Each row was made from one walk, in order. Every step used is in the known rows, and no mark comes twice. Write each row's walk.
Known rows
Y-E-B-V-Z: [ -4   9 -21 -19   3 -14 -11   2  13 -24 -22  11  -6   6  16  -6  41  27
  -3   6  -6  -7   7   6   0   6  -9  14 -11 -38   7  -6  14  -4 -24 -19
  14  18   3   2   4   6  -2  13 -21   3]
C-B-E: [ 13  14   0   0  -6 -19   9   6  12  -6 -17  -5  -1  10   4 -11 -13  15
  10   5  -2  23 -12  -9   8   9   5   0 -13 -21  -2   5   2  17 -10  -4
   0  -6   9   9   1  -5  -2  28 -10   0]
V-Z: [-11   3 -12 -15  -1   5  -9   1  13  -8  -5  -2  -2  -4   5   2  11  -9
   6   2  -7   0   3   4  -4   0  -5  16  -9   3   6  -1   5  -8 -15   5
   1  16  11   6  -7 -12  -2  12  -6  -1]
V-J-C: [-18  12  -2  -4  -8  10  -9  -7   2  -7  -1  12   7  -5  -6  10  -5   5
   9  16 -10  -3  -3   6   4   8  11   9  14 -11   8  14  -6   6  -1   5
  -6  -2 -25   0   1   3 -13  -1  -6  13]
B-C-J: [ -3   9  -2  -6   2  14  -2   6  -3  -5   8  -3   3  -2  -8  -9   7  18
   5 -10  -9  18   7  -7 -14   1   4  -3  21 -23  -5  12  -1  25  -3 -14
   6  -4 -13  -3  -9   3  -3  22   6  12]
Y-C-B: [ 11   7   7 -10  -3 -18   5  -3   9  -2 -11  16  16  10   6  -1 -18  10
   9   9  -9  14 -20   3  15  13  -4   6  -4 -15   0  -4   4  20 -10   6
   8  -4   1  -4  -6   9  -1  21 -13  17]
Y-C-B-E: [ 15  18  -1  -9  -8 -25   8  -5  10 -10 -17  10   1  18   6 -12 -16  15
  12   3 -11  24 -18  -5  17  10   4   5  -8 -32   3   9   3  24  -9  -4
   7 -10   7   1   1   4  -2  36 -15   6]
C-B-E-Y-V-S: [ -1  29   3 -14 -14  -7  11   7  20 -13 -25  23  -5  13  10 -22   4  10
   3  21 -29  10 -11  -9  -7  15  -9   1   0 -49   1  -3 -11   9 -19   7
 -12   0  -9   9 -26 -12 -11   6 -40  18]
C-B-E-Y: [-11  19   7  -3 -15 -10  13  11  16 -16 -17   4   2  10   6 -11 -11  10
  -5   6  -4  19 -18 -15   8   6 -15   4  -2 -26   1  -4   0   9  -4   2
  -9  -5   4  12  -4 -11 -18  10 -15  13]
E-Y: [-21   7   7  -1  -8   6   6   6   3  -9  -2   6   1   2   2   1   1  -4
 -13   2  -2  -3  -7  -8   3  -1 -19   4  10  -9   4  -9  -2  -4   3   5
  -7  -2  -5   2  -4  -5 -17 -16  -7  13]
V-J-C-B-E-Y: [-26  29   5  -7 -22  -3   6   8  12 -21 -19  13   6   6  -1   0 -14  14
   2  18 -11  16 -22 -12  13  14  -8  11   6 -35   7   6  -4  16  -5   3
 -12 -10 -15  12  -4  -8 -30  10 -20  22]
E-J-C: [-28   6  -9   7   2   7 -15  -6   2 -18   5  16  -1  -2 -12   8   4  -1
  -9   8 -10  -7  -4   1   1  13  10   8  12 -10   4   4   3   8  -1  10
 -11   3 -17   4   3   2 -17   7 -12   7]
J-C: [ -9  -1   5   7  -3  12  -5 -12  13  -4   1  -1  -2   2   0   7  -7  -2
   2  11 -13  -5  -5   7   2   6  14   8  14  -1   3   6  -5   7   5  -1
  -4  -2  -9  -1   9   6 -11   9  -2   4]
H-Z: [ -6  -9  -6 -15  -3   2  -4  14  11  -5   1   0   5   1   3   0  11   2
   0  10  -7  -8   1   5   7  -2   7  -6   0 -19  -8  -5 -12 -13  -4  -4
  13  -3  -6  -4  -8   1   1  20   3 -10]
S-V: [  6   3  -1   2   3  -5   3  -1  -1   2   3  -1  -7  12  15   5  19   2
 -16   1  -2 -15   4   9  -3   0  -9  -3  -2  14  -3  16   8   0 -12   4
  16   2  -6  -6   3  -4   0  13  -5   4]
Z-H: [  0  11  10 -13  -7  -6  -9   2  -3   6   6  -2  10  14   2  17  13   3
   4  -4  -8 -16 -14  -7 -12  -4   1   1  -6  -7   1   2   4   1   1   2
   1   4   1   6   1 -10 -12  12  -8  -7]
J-C-B: [ -6   0  11   2  -3   0   2   0  24  -5  -7   0   9   4   1   8 -20   6
   6  20 -15   5 -16   8  10  17   8   9   2  -3  -1  -1  -2  16  -7   6
  -4   2  -4   4   3   4 -13  21 -11  14]
E-Y-V-J-C: [-28  21   1 -12 -15  16  -2 -10  19 -21  -8  25   2  -6   3   3   5  13
   2  25 -15  -7 -11   0  -6   6   3   8  28 -32  10  10 -10   7   1   6
 -11  -7 -32  -4  -7   4 -28 -13 -23  28]
V-J-C-B: [-11  12   6  -4  -9  -3  -4   5  10  -8 -10   9  17  -3  -3  12 -17  12
  14  25  -9   8 -16   4   9  20   5   8   0 -16   4   5  -4  17 -13   9
  -5  -1 -18   5  -5   3 -16  13 -13  21]
B-V-Z: [ -5  12 -17 -23   1   1  -4   8   8  -7 -11  -2  -9   3   1  -2  29  13
   4   7  -9  -2   8  11  -9  -1  -7  13 -13  -9  11   9  10  -9 -20   0
  20  15   3   9  -8  -2  -5  19  -9  -1]
Y-C-J: [ -9  11  -6 -13   4   1  -5  -8  -3 -10   0  14   7   8   2  -2  -1   2
   1  -9  -6   6  -3  -3   3  -3   8  -8  17 -24   2   3  -1  22   4  -3
   9  -8 -16  -4 -10   9   6  13  -4  12]
Y-V-Z-H: [ -6  18  -4 -35  -9  -1 -14  -6  24  -8  -3   6   2   8  13  10  33   5
   9   4 -19 -21 -14  -2 -26  -5   3  11  -7 -19   6   6   6  -4 -14   5
   2  13   4   5 -10 -12 -14  20 -23  -2]
Z-V-S: [  5  11   1 -14  -3  10  -7   6 -12  12   0  11  -2  18  11 -19  12  11
  -1   6 -22  -4  11   9 -15  10  -8   4  -6 -25  14   6   0  -6  -5  -1
  -3   6  -8   8 -19  -4   4   0 -25  -2]
Z-V: [  2   3   2 -12   1   9  -4   0  -1   3   7   3  -4  10  13 -14  12  26
  -5  -1  -2   2   6   7 -16  -3  -5   3   0 -14  14  10  10  -3   8 -11
   0  -3   0   3  -4   7  -4   2  -9  -4]
Y-E-J-C-B-V-S: [ -4  24 -10  -1   0 -20 -10  10   3 -10 -20  21  -3  13  -1 -13  11  23
   4  24 -30   8   3   9   5  32  -1   8 -10 -57  -3   3   6  18 -25  11
   3   8 -21  17  -5   3  -4  22 -32  15]
E-Y-V-J-C-B: [-25  22   8 -13 -15   5   5   2  29 -19 -18  22  14  -4   4   3  -7  19
   6  33 -14   5 -23   1   0  17  -2   8  15 -32   6   1  -6  17 -11  10
 -10  -6 -25   1 -13   3 -31  -2 -29  39]

Write each row's walk
[-24  30  -3 -13 -20   9   2 -12  21 -25 -15  23  -7  -1   4  -8   6  17
   4  20 -18   2 -11  -6  -4   4   8   8  26 -44  12  20  -9  12   2  -1
 -13 -11 -27   0  -2   0 -27   0 -24  22]	B-E-Y-V-J-C
[-24  28  -9 -26  -4  -8 -21  13  11 -16  -8   9   7  16  -7  22  32  19
   4  15 -24 -16 -17   4 -13  15   0  20 -16 -29  11  10  17   7 -25  16
  12  20  -7  20 -10  -9 -34  43 -30   6]	E-J-C-B-V-Z-H
[  0  24  -8 -18  -6 -16   2  20 -10  -5 -16  10  11  -2 -10   3  10  34
  13  17   1  13  -1   3   1  14  -8   0 -13 -29   7  16   5   9 -20   3
  16   0 -19   9 -16   5 -14   7 -15  18]	C-B-V-J
[-21  24  -6 -15  -7   1   4  -5   5 -21 -10  16   0  17   6 -13   0   7
  -2 -10  -8  15  -8 -16   8  -7  -2  -5  22 -42   5   5  -3  23   8  -7
   3 -12 -14   0  -9   1  -8  12 -13  15]	B-E-Y-C-J
[  6  18   2  -8  -3  -2   2  12   4   3 -14   7   0  19  -3  -4   3  15
   9  28 -30   2   1  16   1  26   3   6 -10 -28   5   9  -5  11 -22   8
  12   9 -17  10 -15   3 -10  25 -27  11]	J-C-B-V-S
[-20  28 -11 -23  -4 -21 -22   6  21 -18 -14  10   6  15   7  14  30  22
   6  13 -23  -8 -14   2 -11  15  -2  20 -16 -47   3   7  22  14 -25  11
   8  19  -4  21   6  -8 -23  41 -29   7]	Y-E-J-C-B-V-Z-H
[ -8   8 -19 -24   3   0  -9   8   2 -22 -14   9  -2   7   4   0  42  21
  -5   8  -6 -13   6  10  -1   5  -7  16 -10 -18  16  -4  10 -11 -25 -15
  18  21   1   4 -11   4 -15  16 -20   0]	E-B-V-Z
[-18  17  10   3 -16   0  11   5  23 -18 -16   4  -2  13   6  -3 -17   7
  -2  14 -14  15 -22 -10  12  10  -6  11   8 -27   5   0  -3  15   0   1
 -11  -5  -2  10   4  -5 -27  16 -18  16]	J-C-B-E-Y
[  2  -3  -3   2   2 -16  -9  -9   6 -21 -12  19   2   3  19  -5  14  17
  -8  -1   1  -6  -2  -5  11   7  -3   3   2 -34  -3 -19   6   5  -6 -24
  -8   1   2  -6  14  10   6  -7 -14   2]	Y-E-B
[ -9  20 -15   0  -1 -23  -6  12  -4 -21 -11  15  -1   2  -8  -8   2  14
  -1  -2  -1  18 -10 -17   4  18   0   2 -11 -30  -1   6  10  16 -14   9
  -8  -1   0  16  -6  -8 -11  26 -18   4]	C-B-E-J
[-21  16 -15   8  -3   0 -12  -7   2 -23  -3  11 -10   3 -11  -4   4   5
  -6   3 -13   3  -5  -6   5  12  17   8  10 -26   5  14   5  12   0   5
 -12  -2 -11   9   9   0 -16  23 -13   0]	B-E-J-C
[-22   8   0   5   2  -5  -7   4  12 -16  -4  14  11   0  -9   8 -10   9
  -3  17 -10   5 -15   2   8  24   4  10   2 -12   0  -5   5  19 -11  15
  -9   3 -10  10  -3   2 -20  20 -19  16]	E-J-C-B
[-15   9   3 -22 -10   6  -8  13  21  -8  -5  10  18   4   9   3   1  31
   8  30 -17   0 -10  12   4  17   6   8   2 -38   9   6  -3   6  -8  -2
   6  -4 -22   6 -14   6 -17  27 -19  13]	H-Z-V-J-C-B
[ -7  16  -4 -20  -5   6  -9   5 -15   0   4  15   7   0   5  -9  16  29
   4   3   1   2   4   2 -15   2  -9   4   0 -24  19  14   8  -2   0  -5
  -2  -4 -16   5 -13   3  -8  -8 -16   8]	Z-V-J
[-21  31   4  -4 -21  -7  10   7  15 -21 -16  12   4  14  11   0  -1  15
  -7  18 -13   5 -18  -6   9  13 -15   9   6 -25   6  17   1  15 -13   8
   0  -5 -20   8  -1 -13 -31  20 -25  26]	S-V-J-C-B-E-Y
[-13  16  -7  -2   4  -8  -1  13   6 -14 -11  10   0   5 -11   3  11  30
  -4  19 -10   5  -6  10   3  20   5   8  -3 -25   5  12  11  16 -15   7
  13   4 -16  12  -3  13 -24  27 -19  15]	E-J-C-B-V
[-10  16 -10   2   2 -20  -2   5  16 -17 -17  13  -3   6   2  -4   7  35
   0  17 -12  14  -5   7   6  21   3   8  -3 -47  -4   7  16  24 -15   3
   9   2 -14  11  13  13 -10  27 -20  16]	Y-E-J-C-B-V
[ -6  -4  -3 -23  -2  11  -6  12  10  -1   8   2   0  11  16 -13  25  27
  -5   7 -11  -8   6  11  -7  -4   1  -1   1 -30   7   7   0 -14   4 -13
  13  -4  -5   0  -9   8  -2  18  -6 -12]	H-Z-V
[ -8  12  13 -10  -9 -12  10   3  11 -10 -12  22  17  13   8   3 -17   7
  -1  12 -10  11 -24  -1  18  12 -20   9   2 -22   3 -13   3  16  -8   8
   4  -4  -3  -1 -10   4 -16   7 -21  26]	E-Y-C-B
[ -7  29   5 -10 -17   2   7  -2  29 -14 -24  22  -7  16  11 -18  -2   9
   4  29 -38   6 -14  -2  -5  20   1   6   9 -50   3   1 -14  14 -15   7
 -14  -1 -16   7 -19  -7 -20  15 -43  22]	J-C-B-E-Y-V-S
[  2  26  -4 -11 -13 -10   3  -6  26 -18 -23  13  -3   4   6  -9  -6  28
  17  23 -18  17 -16  -5   0  13  19   5   5 -46   4  19  -4  24 -11  -2
  -6 -12 -15   4  -2   4 -15  28 -24  18]	Y-V-J-C-B-E
[-22  18 -22 -13   3 -16 -12   5  26 -24 -20  11  -3   2   5  -5  20  25
   5  17 -16  11  -1  10   1  21  -4  21 -12 -42   1   5  21  14 -28   9
   9  16  -4  15   3   1 -10  32 -23  16]	Y-E-J-C-B-V-Z
[ -4  22  -2  -4 -13 -13   1   2  12 -14 -17   5   5   5  -1  -3 -16  18
  16  17 -13  20 -15  -5  10  17  13   8  -2 -32   4  18  -3  22  -9   0
  -6  -9  -9   9   2  -2 -15  29 -15  11]	V-J-C-B-E
[-27  19 -21 -19   3  -2 -12  12  15 -20 -15   8   0   1  -8   6  22  19
   1  19 -16   4  -2  12  -3  20  -3  20 -12 -20   9   9  14   8 -28  15
  13  18  -8  17 -11  -2 -22  35 -22  14]	E-J-C-B-V-Z
[  1   6  -3 -24  -4  11 -11  17  -3   4   3  13   0  17  12 -19  23  13
   1  14 -27 -11  12  13 -11   8  -2  -1  -6 -40   9   1  -8 -14  -9  -4
   8   4 -13   6 -27  -2   7  17 -21 -10]	H-Z-V-S
[-15  32   1 -35 -19 -10  -4   3  36 -17 -18   9   3  17  18   3  25  16
   8  10 -22  -6 -29 -14 -20   2  -9  13  -9 -40   5   2   5   6 -18   6
  -5   7   9  14 -13 -20 -30  30 -36  10]	C-B-E-Y-V-Z-H
[  3  25  -3  -3 -12 -14   3   0  11 -11 -15   3   1  14  11  -1  -4  17
   5  17 -13   8 -11   1   8  16   6   7  -4 -21   3  28   3  22 -19   2
   5  -6 -15   6   4  -6 -13  37 -15  13]	S-V-J-C-B-E
[ -9  21   1 -27  -9  -3 -13   8  21  -4  -9  -4   7  20   4  23  23  18
  11  17 -25 -14 -17  11 -12   9   2  20 -14 -17  10  12  10   6 -22   6
  15  18   0  16  -3  -7 -27  44 -24   3]	J-C-B-V-Z-H
